What can hang from each mark:
pakek: kabun kezit
saped: loton pakek vofu zuno
kabun: kezit popilez saped
tororin: tedalur
tedalur: zuno
vofu: popilez
popilez: loton pakek saped tedalur tororin vofu
loton: zuno
kezit: kabun saped
zuno: popilez vofu

In the rows, zero is written as 128.
Known rows, with every way that one mark hangs from another:
tedalur[zuno[vofu]]: [175 135  96 121 128 112 156 131 116 112 146 100  77 105 125 145 149  83
 141 165  95 124 115 101  89 123 111 153 108 121]
loton[zuno[popilez[pakek saped]]]: [170 132 116 147 123 126 160 139 156 124 178  88  79 106 137 196 124 120
 133 175 117 153 118 116  49 107 119 177 126 130]
tedalur[zuno[popilez[saped]]]: [169 123 102 134 127 111 150 127 135  98 173  97  85 103 121 169 144 116
 146 167  87 132 112 105  56 110 121 180 122 132]
kezit[saped[loton vofu[popilez]]]: [139 112 105 138 108  86 174 124 109 124 184  98  84 110 114 141 112  81
 114 141 132 128 123 101  71 128 123 136  91  81]
vofu[popilez[tedalur[zuno] tororin]]: [172 117  99 149 123 110 154 139 110  98 213 102  78  83 109 135 143 123
 167 170 104  89 110  96  39 112 123 167 122 134]
vofu[popilez[tedalur]]: [153 124  96 131 118 111 152 123 118 113 175  99  82 105 116 139 144 121
 157 158 138 115 113 102  59 130 119 169 125 116]
kabun[kezit saped[pakek zuno]]: [174 129 101 121 110  97 152 163  97 168 174  93 117 122 122 169 160  76
 149 140 104  94 115 134  88 118 133 199 115 188]
zuno[popilez[loton pakek saped tororin vofu]]: [183 148 121 164 132 138 177 143 153 149 158  82  59 111 130 184 124 124
 122 197 164 138 117 113  30 107 116 177 128 139]
pakek[kabun[popilez[tororin]] kezit[saped[vofu]]]: [139 116 104 160 112  94 177 153  70 115 184 101  84 129 123 118 149 122
 110 147 163 141 113 118  81 133 135 158 137 127]
popilez[loton]: [156 116 103 130 113 112 159 126 103 140 167  89  86 124 117 135 138  99
 136 164 159 123 122 101  85 119 107 168 125  87]
pakek[kabun kezit]: [146 119 101 126 107 104 149 139  82 131 194  93  82 123 122 129 152 121
 137 149 180 146 116 104 109 129 121 170 135 113]
vofu[popilez[pakek[kabun] tedalur tororin]]: [173 138 109 160 122 115 157 147 101 112 226  98  72  89 127 149 130 139
 149 179 172 122 110 103  40 117 119 174 125 134]
tedalur[zuno[vofu[popilez]]]: [185 127  93 127 124 114 156 124 121  99 159 105  70  90 132 142 141  86
 153 168  88 118 114  92  66 124 107 151 102 118]
tedalur[zuno[popilez]]: [177 128  93 133 124 110 152 128 121  95 177 103  85  99 123 164 145 121
 156 165  98 124 113  98  56 112 112 167 121 116]
tedalur[zuno[popilez[loton saped tororin] vofu]]: [189 130 108 151 137 120 159 134 139 104 159  89  65  93 131 170 137 110
 146 188  92 120 116  99  39 104 119 175 123 134]
saped[pakek[kabun[kezit]] vofu]: [180 146  98 114 117  92 158 161  68 144 142  91  95 114 126 181 151 108
 123 148 155 114 116 123  97 131 129 172 106 135]
tororin[tedalur[zuno[vofu[popilez[loton pakek]]]]]: [178 130  96 134 114 120 141 122 112  85 153  87  66  97 134 155 148  88
 152 199 109 100 107  94  58 110 102 173  80 108]
tedalur[zuno]: [165 118  96 125 118 107 153 133 105 114 182 101  90 107 112 139 148  94
 144 160 101 116 114 100  87 116 112 162 112 115]
tedalur[zuno[vofu[popilez[saped tororin]]]]: [183 124 106 142 131 115 160 135 126 102 170 105  66  90 128 140 136  86
 150 174  76 110 113  99  56 116 120 162 110 137]
tedalur[zuno[popilez[pakek saped] vofu]]: [182 149 108 141 135 125 152 130 145 107 144  93  67 103 144 194 141 107
 137 187  94 156 112 109  49 110 115 173 105 155]
zuno[vofu[popilez[pakek[kabun] saped tororin]]]: [182 149 118 153 131 119 162 142 120 118 173 102  57  99 149 152 121 101
 134 180 146 143 114 107  55 126 119 169 116 135]
saped[loton zuno[popilez[pakek] vofu]]: [192 165  98 141 120 109 165 135 150 128 158  87  76 105 148 201 101 113
 133 170 130 131 124 104  64 118 115 156 108 131]
zuno[popilez]: [163 142  97 131 124 110 156 126 121 112 153 107  83 119 129 162 137 129
 152 155 138 134 115 105  60 125 115 170 136 100]
tororin[tedalur[zuno[popilez[loton saped] vofu]]]: [169 134  97 127 126 115 141 118 136  73 126  82  72 105 126 169 156 103
 148 191  91 104 107 102  61 112 118 189 107 111]
loton[zuno[vofu[popilez[tororin]]]]: [186 129 106 143 126 120 173 145 137 118 174 104  65  87 138 143 121  94
 151 165 105 107 120 100  56 122 116 147 125 103]
pakek[kezit]: [132 117 100 126 107 111 149 133  89 147 162  98  79 141 118 134 156 106
 146 146 152 138 117 107 103 125 121 168 128 121]
tororin[tedalur]: [137 136  95 116 113 103 144 127  97 100 139 102  89 133 111 130 154  97
 148 159 131  94 107 111  99 130 120 181 116  83]
kezit[saped[zuno]]: [148 127 103 135 114  97 169 126 108 123 163  99 108 135 102 129 135  93
 124 136 108 121 121 112  93 130 119 152 123 127]
kezit[kabun[popilez] saped[pakek zuno]]: [166 119  96 141 118  82 192 141  93 118 193  95 114 139 120 157 130 106
 125 151 138 110 114 141  75 153 118 151 118 170]
kezit[kabun[popilez[tedalur] saped]]: [135 106 100 146 125  92 172 140 123 112 225  91 100 130 127 141 165 102
 136 164 160 122 105 139  61 143 128 188 145 166]
vofu[popilez[pakek saped[loton] tedalur[zuno]]]: [158 113 111 143 114 112 147 130 139 122 231  80  74  83 119 179 121 105
 137 185 122 130 113 105  50 105 125 177  88 146]
kabun[popilez[saped]]: [144 123 104 135 122 110 167 135 119 124 145 104  91 136 127 133 138 100
 123 158 130 133 112 128  87 137 128 182 138 121]
vofu[popilez[tororin]]: [169 123 104 148 118 108 163 137 100 118 192 118  74 105 124 122 126 108
 161 156 131 100 115  97  53 123 116 161 127 101]

Rows:
[193 137 104 150 127 121 159 140 113 109 181 107  61  87 140 152 133  92
 153 184  99 118 113  95  46 110 108 152  96 138] => tedalur[zuno[vofu[popilez[pakek tororin]]]]
[199 137  92 121 105  84 166 167  88 148 210  84 111  96 128 177 109 113
 130 151 159  88 119 127 106 133 135 174 112 141] => saped[loton pakek[kabun[kezit popilez]] zuno]
[164 132 111 114 114  84 159 159  95 157 174  77  91 107 120 192 124  93
 106 152 155 120 120 127 106 125 143 179  96 130] => popilez[saped[loton pakek[kabun[kezit]] vofu]]
[142 118  96 142 126  96 171 132 110 105 202  90  91 136 122 147 155 126
 138 167 173 116 108 131  70 150 125 171 143 149] => kezit[kabun[popilez[tedalur]]]
[153 116 115 151 115 126 149 122 131 133 184  75  73 108 124 169 136 117
 136 190 156 140 115 107  41 111 115 189 110 143] => vofu[popilez[loton pakek saped tedalur]]
[165 148 104 143 126 134 155 141 152 129 153  77  62 105 144 204 148 138
 146 180 137 157 116 113  50 112 122 166 127 156] => loton[zuno[popilez[pakek[kezit] tedalur] vofu]]
[149 115  97 121 104  78 174 153  83 162 191  79  79 126 126 194 126 101
 123 153 174 121 123 121  97 133 124 149  89 137] => saped[loton pakek[kezit[kabun]] vofu]
[171 122 111 141 125 122 167 142 137 116 159  75  71 104  96 137 147  86
 124 197 111  73 109 107  71 107 124 182 113 120] => popilez[loton saped tororin[tedalur[zuno]] vofu]
[168 131  97 153 116  98 175 122 125 105 128  86  99 126 116 166 135 116
 113 150 102 124 126 103  51 118 115 153 121 125] => kezit[saped[vofu zuno[popilez[loton]]]]
[169 166 100 143 144 118 161 138 134 108 132  99  66 108 130 169 145 140
 157 169 136 119 112 110  42 126 129 169 145 135] => zuno[popilez[tedalur tororin] vofu]
[142 105 105 150 118  82 180 117 101  97 195  98  84 133 119 145 143  93
 122 148 140 128 117 113  52 144 118 139 106 131] => kezit[kabun saped[vofu[popilez]]]
[161 137 109 158 117 117 162 136 143 135 127  57  90 129 116 197 145 120
  98 186 119 129 123 116  61 104 122 190 114 181] => popilez[loton pakek saped[vofu zuno] tedalur]
[179 133 105 118 129 120 167 142 152 131 146  84  75  85 131 182 127 102
 141 171 101 123 117 119  64 129 123 164 113 138] => loton[zuno[vofu[popilez[saped[pakek] tedalur]]]]
[151 124 104 142 115 107 153 140  89 111 170  93  80 122 108 123 143 104
 151 177 149  74 112 102  75 111 117 183 125  79] => popilez[loton tororin[tedalur]]
[168 138  99 155 126 103 163 150 145 114 187  96 103 107 120 158 150 123
 151 155  96 103 113 116  40 111 130 195 152 168] => kabun[saped[zuno[popilez[tedalur tororin]]]]
[188 163 104 115 139 111 163 138 130 119 120  94  75 103 147 194 127 123
 135 168 141 153 114 121  69 137 120 176 125 130] => zuno[popilez[saped[pakek[kabun]]] vofu]
[182 141 110 152 129 129 168 149 143 123 181  91  63  85 137 167 127 111
 147 182 121 119 116 107  42 115 118 155 119 135] => loton[zuno[vofu[popilez[pakek tedalur tororin]]]]
[159 139 113 150 132 112 160 139 127 115 165 107  77 119 124 159 131 128
 148 161 123 124 114 113  47 117 131 184 146 124] => zuno[popilez[saped tororin]]
[209 139 104 121 120 115 186 148 142 159 142  63  93 101 113 173 119 105
 100 177 147 114 123 118  94 129 111 171 121 146] => popilez[loton saped[pakek[kabun] zuno] vofu]
[159 159 106 131 129 133 171 140 140 158 145  79  73 120 111 170 150 114
 116 180 175 140 112 121  76 128 117 161 116 151] => popilez[pakek tedalur vofu]
[179 130 113 106 120 114 190 157 162 183 174  73  81  90 111 185  98  78
 104 167 137 120 123 128 101 128 126 152 101 112] => popilez[saped[loton[zuno] pakek] vofu]
[155 123 103 144 115 132 143 134 111 143 172  62  64 111 124 177 167 114
 139 199 151 147 115 103  68 100 111 173 100 172] => popilez[loton pakek[kezit] tedalur[zuno[vofu]]]
[138 122  89 132 114 101 171 163 104 151 134  90  98 124 133 166 170 108
 123 156 129 132 107 142  72 129 133 192 123 174] => kabun[popilez[tedalur] saped[pakek[kezit] vofu]]
[131 105 106 148 121  88 183 125  95 107 212 101  97 147 119 127 144  97
 124 151 167 133 111 132  73 153 122 151 129 131] => kezit[kabun[popilez] saped]
[184 138 114 154 117 137 178 158 139 140 175  72  64 100 117 160 130  97
 123 206 156  87 114 110  58 102 110 165 109 105] => popilez[loton[zuno] pakek tororin[tedalur] vofu]
[158 130 107 152 108 110 138 158  69 100 224  92  72 108 122 145 157 121
 148 187 150 108 103 104  80 100 122 185 106 137] => popilez[pakek[kabun kezit] tororin[tedalur[zuno]]]
[158 127 105 152 109 127 148 129 109 143 172  84  67 127 141 182 143 137
 148 181 180 159 119 102  48 104 107 179 121 128] => zuno[popilez[loton pakek[kezit]]]
[160 140  91 113 122 107 143 127 109  80 131  97  79 112 118 141 161  83
 149 173  90  91 105 104  95 124 116 171  99 103] => tororin[tedalur[zuno[vofu]]]
[143 103 100 151 110  98 166 136 112 122 190  87  90 155 128 149 154 115
 133 157 141 123 115 128  87 140 130 180 142 185] => pakek[kezit[kabun[popilez[saped[zuno]]]]]
[184 119 107 150 108 117 155 128 101 122 215  89  72  93 141 149 121 116
 138 184 185 142 118  92  52 116  97 169 109  97] => vofu[popilez[loton pakek[kabun]]]
[171 145 114 142 132 115 181 145 160 143 176  92  66 102 117 170 108 114
 125 169 147 117 118 113  56 121 134 164 132 113] => zuno[popilez[saped[loton] tororin vofu]]
[154 138 109 150 129 106 162 148 133 124 163  86  96 123  97 151 141 124
 135 159  99  92 116 119  73 117 142 189 149 175] => popilez[saped[zuno] tedalur tororin]
[159 124 103 129 127  96 204 141 104 142 182  94  93 134 117 152 135  94
 113 161 179 127 110 145  76 163 117 139 113 149] => kezit[kabun[popilez[vofu]] saped[pakek]]
[182 137  91 121 115 100 171 142  94 132 119 106  83 105 133 172 128 103
 136 153 119 114 117 109  64 132 109 154  95 112] => saped[pakek vofu[popilez]]
[170 153 108 153 136 124 157 153 113 123 177  90  68  99 121 168 151 113
 143 191 121 119 110 111  55 106 122 166 110 169] => popilez[pakek tedalur[zuno[vofu]] tororin]
[175 130  99 129 126 122 164 133 151 113 160  89  72  87 131 158 135 105
 148 167 110 119 118 104  62 128 118 153 124 117] => loton[zuno[vofu[popilez[tedalur]]]]
[158 128  99 137 120 102 148 145  90  89 180 106  85 109 104 126 152  99
 158 171  98  69 106 104  79 111 123 177 114 103] => popilez[tororin[tedalur[zuno]]]
